Each row comes from the steps of one path. Every step used is in the known rows, and no mark comes twice. Write the path behind each row, first mark first.
Known rows
K/P/S/E/Y: 11.1 6.2 -1.6 18.4 -11.1 -15.3 5.4 -0.7 14.2 17.0 -8.1 42.9 10.9 18.6 6.0 -10.3 3.0 -4.3 -31.0 -0.3 -5.9
Y/P/S/E: -13.4 18.6 13.0 5.6 -3.4 -12.7 4.2 9.8 28.8 33.1 -15.5 45.3 6.9 20.6 6.8 -34.3 -9.9 7.9 -23.9 6.3 2.5
P/S/E: -19.0 19.7 2.7 8.0 -3.5 -8.6 -0.7 2.3 23.2 33.5 -6.1 53.3 10.7 14.1 24.2 -31.6 -10.1 9.8 -16.6 -7.8 -6.6
P/K/E: 26.6 1.7 -0.5 -4.3 -4.3 -0.1 -5.8 1.0 39.3 15.6 23.7 43.5 7.5 23.4 30.5 -21.3 -11.8 -1.9 -31.2 -32.8 1.7
S/E: 0.4 13.8 11.5 -0.7 -4.6 -16.0 -15.7 -15.3 1.6 26.6 -4.3 47.6 13.9 12.1 14.2 -22.2 -5.3 -3.5 -13.9 -10.9 -10.6
E/R/P/Y: 37.4 20.7 58.5 2.7 -10.1 -9.1 -10.8 12.9 68.2 -4.6 22.6 22.5 3.3 19.2 7.5 -15.4 14.9 -10.6 -11.1 3.2 16.8
K/E/S: 15.7 3.0 1.7 -9.8 -9.2 -17.5 2.1 3.2 30.9 21.2 -6.0 42.9 4.3 8.5 22.4 -30.9 -3.8 3.0 -33.0 -19.7 -29.9
P/Y: 22.0 14.8 30.1 4.6 -6.8 0.9 -5.5 7.4 52.5 8.5 26.1 27.4 7.5 19.3 9.6 -7.8 -11.0 -24.4 -19.5 -6.2 19.6
R/P/Y: 33.5 22.6 43.2 10.0 -2.4 2.9 -5.8 15.5 62.9 0.7 25.0 25.0 6.1 23.7 5.7 -6.6 7.3 -12.8 -11.3 -5.1 15.9
S/P/Y: 24.8 21.8 32.6 19.8 -4.1 -5.5 -6.8 7.1 46.3 16.4 26.6 33.9 4.6 19.7 0.3 4.1 -15.0 -23.5 -26.3 3.5 33.1
E/R/P: 43.6 20.6 46.8 -4.2 -11.0 -11.7 -16.3 2.1 47.2 0.2 0.7 29.0 -3.6 9.9 8.4 -27.2 18.3 9.5 -0.5 6.4 -2.7
R/P: 38.5 23.2 27.7 4.5 -0.7 3.4 -9.9 4.2 42.1 6.9 3.6 31.6 0.1 15.5 4.3 -15.4 8.3 7.8 -1.0 -2.7 -2.6
S/P/K: 35.8 22.8 30.6 18.7 -2.8 -8.2 -6.6 0.3 34.7 18.8 23.8 40.8 7.4 26.9 18.3 14.5 -22.9 -5.4 -32.5 4.7 30.9
R/E: 26.8 16.2 30.5 15.6 -9.4 0.0 -7.0 -15.3 17.0 13.6 -17.0 46.1 8.7 17.7 8.0 -18.3 0.7 -1.5 -11.6 -24.9 -10.8
Y/P/K: 39.6 14.2 39.7 1.3 -4.4 -6.2 1.4 10.1 48.9 11.0 12.6 22.8 5.8 35.1 5.4 -0.6 -18.9 -8.1 -35.5 11.7 28.6
R/P/K: 44.1 24.1 41.0 9.3 -0.5 0.0 -5.8 9.4 52.3 3.2 21.8 31.8 9.7 31.7 23.4 5.4 -0.8 6.4 -16.5 -4.7 14.7
K/P/S: 9.9 16.2 3.9 19.4 -2.9 16.5 14.7 18.4 58.3 13.7 3.1 33.9 -6.4 16.7 15.0 -24.4 -32.3 4.0 -24.9 11.3 15.6
S/E/R/P/Y: 25.6 21.9 58.5 3.2 -9.7 -17.8 -14.7 9.0 54.1 0.4 17.4 29.5 9.6 20.3 9.2 -16.8 20.7 -9.1 -11.2 -1.0 9.8
R/E/Y/P/K: 51.2 9.6 43.3 13.5 -11.6 -15.6 5.1 3.3 34.5 5.1 -2.9 27.3 12.9 40.8 -3.2 9.2 4.0 -10.5 -41.4 0.3 18.6
K/E: 19.7 0.0 -14.0 -8.9 -5.1 1.9 -8.6 -4.2 28.9 20.2 9.3 43.9 0.5 9.4 16.8 -38.5 -9.2 -2.3 -20.5 -31.6 -11.8
E/K: 27.1 15.9 -1.1 -3.7 -24.9 -2.6 -4.7 -20.4 40.6 8.6 21.4 39.3 2.5 15.4 20.9 9.2 -6.1 -9.0 -24.2 -4.2 -11.2
S/P/K/E: 29.3 7.8 1.9 8.4 -2.1 -5.4 -6.5 0.9 33.8 21.3 25.2 49.2 5.3 23.8 23.6 -12.1 -14.3 -2.2 -36.2 -24.8 11.4
E/Y/P: 44.7 3.1 18.3 -1.6 -12.5 -15.9 2.4 3.3 28.0 12.1 -13.4 19.7 -0.1 22.2 -25.4 -10.5 3.7 -16.5 -31.8 17.7 10.5

Write each row's path
0.5 26.7 1.0 8.3 -19.1 -9.5 1.1 -8.7 42.0 17.2 12.0 52.5 8.5 21.4 27.8 1.1 9.7 11.7 -21.0 -5.8 -19.9
R/P/S/E/K
48.2 -0.9 0.7 5.4 -9.6 -12.0 -2.2 1.1 31.7 4.8 14.4 38.5 10.1 26.9 13.8 -4.4 20.5 -2.7 -30.6 -27.5 -6.8
R/P/K/E/Y
29.5 3.5 18.2 -0.3 -11.9 -26.8 -1.7 -2.6 10.1 18.6 -18.9 27.3 7.9 23.6 -22.9 -12.9 9.6 -13.7 -32.6 13.7 2.6
S/E/Y/P
40.9 5.9 16.6 17.5 -17.7 -13.3 -2.7 -16.9 7.1 8.4 -17.4 42.1 12.3 19.0 -0.6 -3.7 20.1 -10.3 -20.6 -21.4 -14.0
R/E/Y
20.1 15.9 26.9 15.6 -6.8 -17.4 0.7 12.8 47.5 19.0 20.7 39.4 6.0 19.1 8.2 -3.3 -7.6 -18.0 -39.6 -7.3 12.1
K/E/S/P/Y
-3.1 15.2 27.5 -5.1 -17.5 -25.5 -10.1 -3.0 30.3 22.5 -6.7 45.6 4.6 6.6 25.3 -43.2 1.2 8.7 -15.9 4.1 -6.4
P/S/E/R
41.4 12.8 31.4 -9.7 -10.8 -11.1 -16.1 2.5 47.7 2.1 3.5 35.2 -4.1 10.2 12.4 -40.3 23.2 12.4 -5.7 -11.2 -11.4
K/E/R/P
21.8 13.4 28.0 15.4 -14.9 -3.9 -1.4 -1.6 48.9 -4.2 32.8 28.6 9.9 27.6 9.5 14.2 -12.3 -28.3 -37.0 2.8 15.0
S/E/K/P/Y
21.6 4.8 12.8 -4.8 -8.6 -19.0 4.8 7.0 38.8 17.4 5.5 43.0 10.3 19.4 32.8 -17.2 -7.3 4.4 -41.3 -21.7 -19.1
P/K/E/S
3.5 12.6 29.9 1.9 -16.0 -21.3 -7.4 -0.6 33.0 13.8 -7.1 40.2 2.3 9.0 19.4 -40.0 -4.9 5.2 -21.6 11.9 0.3
K/P/S/E/R
28.8 19.3 14.9 10.2 -27.2 -3.6 -3.9 -27.3 30.6 6.2 4.2 48.2 8.0 21.2 17.5 10.2 7.3 -5.0 -22.8 -20.2 -20.6
R/E/K
42.6 -1.1 -5.5 11.9 -12.2 -16.8 -2.3 -4.6 21.6 14.5 15.8 44.0 9.2 23.6 11.3 1.5 7.2 -10.4 -40.9 -21.5 3.6
S/P/K/E/Y
37.9 8.2 33.5 5.2 -9.1 -23.3 0.8 3.9 27.1 12.0 4.0 28.3 15.6 38.4 -0.3 7.2 0.5 -11.0 -41.8 7.3 18.6
S/E/Y/P/K
13.1 20.0 6.8 27.2 -16.0 13.1 17.8 5.4 58.9 6.2 2.8 42.4 -3.0 23.4 19.6 -6.3 -18.1 5.2 -31.6 0.6 1.6
R/E/K/P/S
-3.0 20.3 -0.5 2.9 -22.0 -13.8 5.5 -7.7 39.7 22.2 5.4 46.6 6.7 24.0 17.1 -2.2 -1.7 2.5 -33.3 4.2 -10.9
Y/P/S/E/K
17.8 14.3 15.7 17.9 -11.9 -4.1 19.9 17.8 48.4 20.2 -24.1 35.5 -0.5 26.4 -6.6 -23.4 2.3 4.5 -30.7 5.3 7.5
R/E/Y/P/S
35.1 14.5 37.8 23.0 -17.0 4.5 2.9 -2.6 56.7 -10.3 26.1 28.6 6.8 30.2 5.4 16.7 -8.6 -28.3 -36.0 -5.3 14.9
R/E/K/P/Y
32.1 0.2 9.3 -6.6 -3.7 -3.9 -0.7 8.9 45.3 15.4 15.1 34.7 3.5 29.4 12.8 -24.2 -11.1 -3.8 -38.5 -18.3 11.1
Y/P/K/E
39.6 10.9 8.2 10.5 -17.1 5.7 -0.5 -11.4 41.2 -5.3 18.6 27.8 -3.1 19.1 6.4 11.2 -21.3 -15.3 -33.0 11.2 2.9
E/K/P
19.5 3.8 2.6 5.5 -13.4 -25.2 -9.4 -17.3 -4.9 19.6 -6.7 43.1 15.9 14.4 3.3 -6.3 15.1 -11.3 -22.7 -10.1 -14.8
S/E/Y
21.4 16.4 37.5 10.7 -12.8 -19.5 3.3 -5.4 20.4 16.0 -26.3 44.3 10.4 15.3 14.1 -14.7 4.0 4.6 -25.5 -16.0 -29.0
R/E/S
12.9 13.6 3.3 14.9 -10.2 -19.0 1.8 1.9 18.5 19.9 -9.3 46.0 12.3 19.8 8.3 -12.5 22.9 6.9 -19.0 -7.5 -13.5
R/P/S/E/Y
25.1 22.4 23.8 15.5 -6.9 -22.1 -1.8 0.2 21.4 27.8 -5.1 43.8 0.5 9.5 4.1 -0.8 -14.6 -2.0 -31.6 13.7 0.8
E/S/P
36.1 9.0 10.9 -0.1 -0.5 1.5 -6.2 7.9 48.4 9.4 22.6 42.0 6.5 27.2 27.3 -19.9 2.9 7.8 -23.8 -31.9 -1.1
R/P/K/E
12.1 17.9 -3.1 18.4 -14.0 14.2 17.0 10.2 65.1 8.0 13.7 36.9 -6.0 20.1 19.8 -6.7 -25.9 2.8 -32.2 12.0 7.3
E/K/P/S
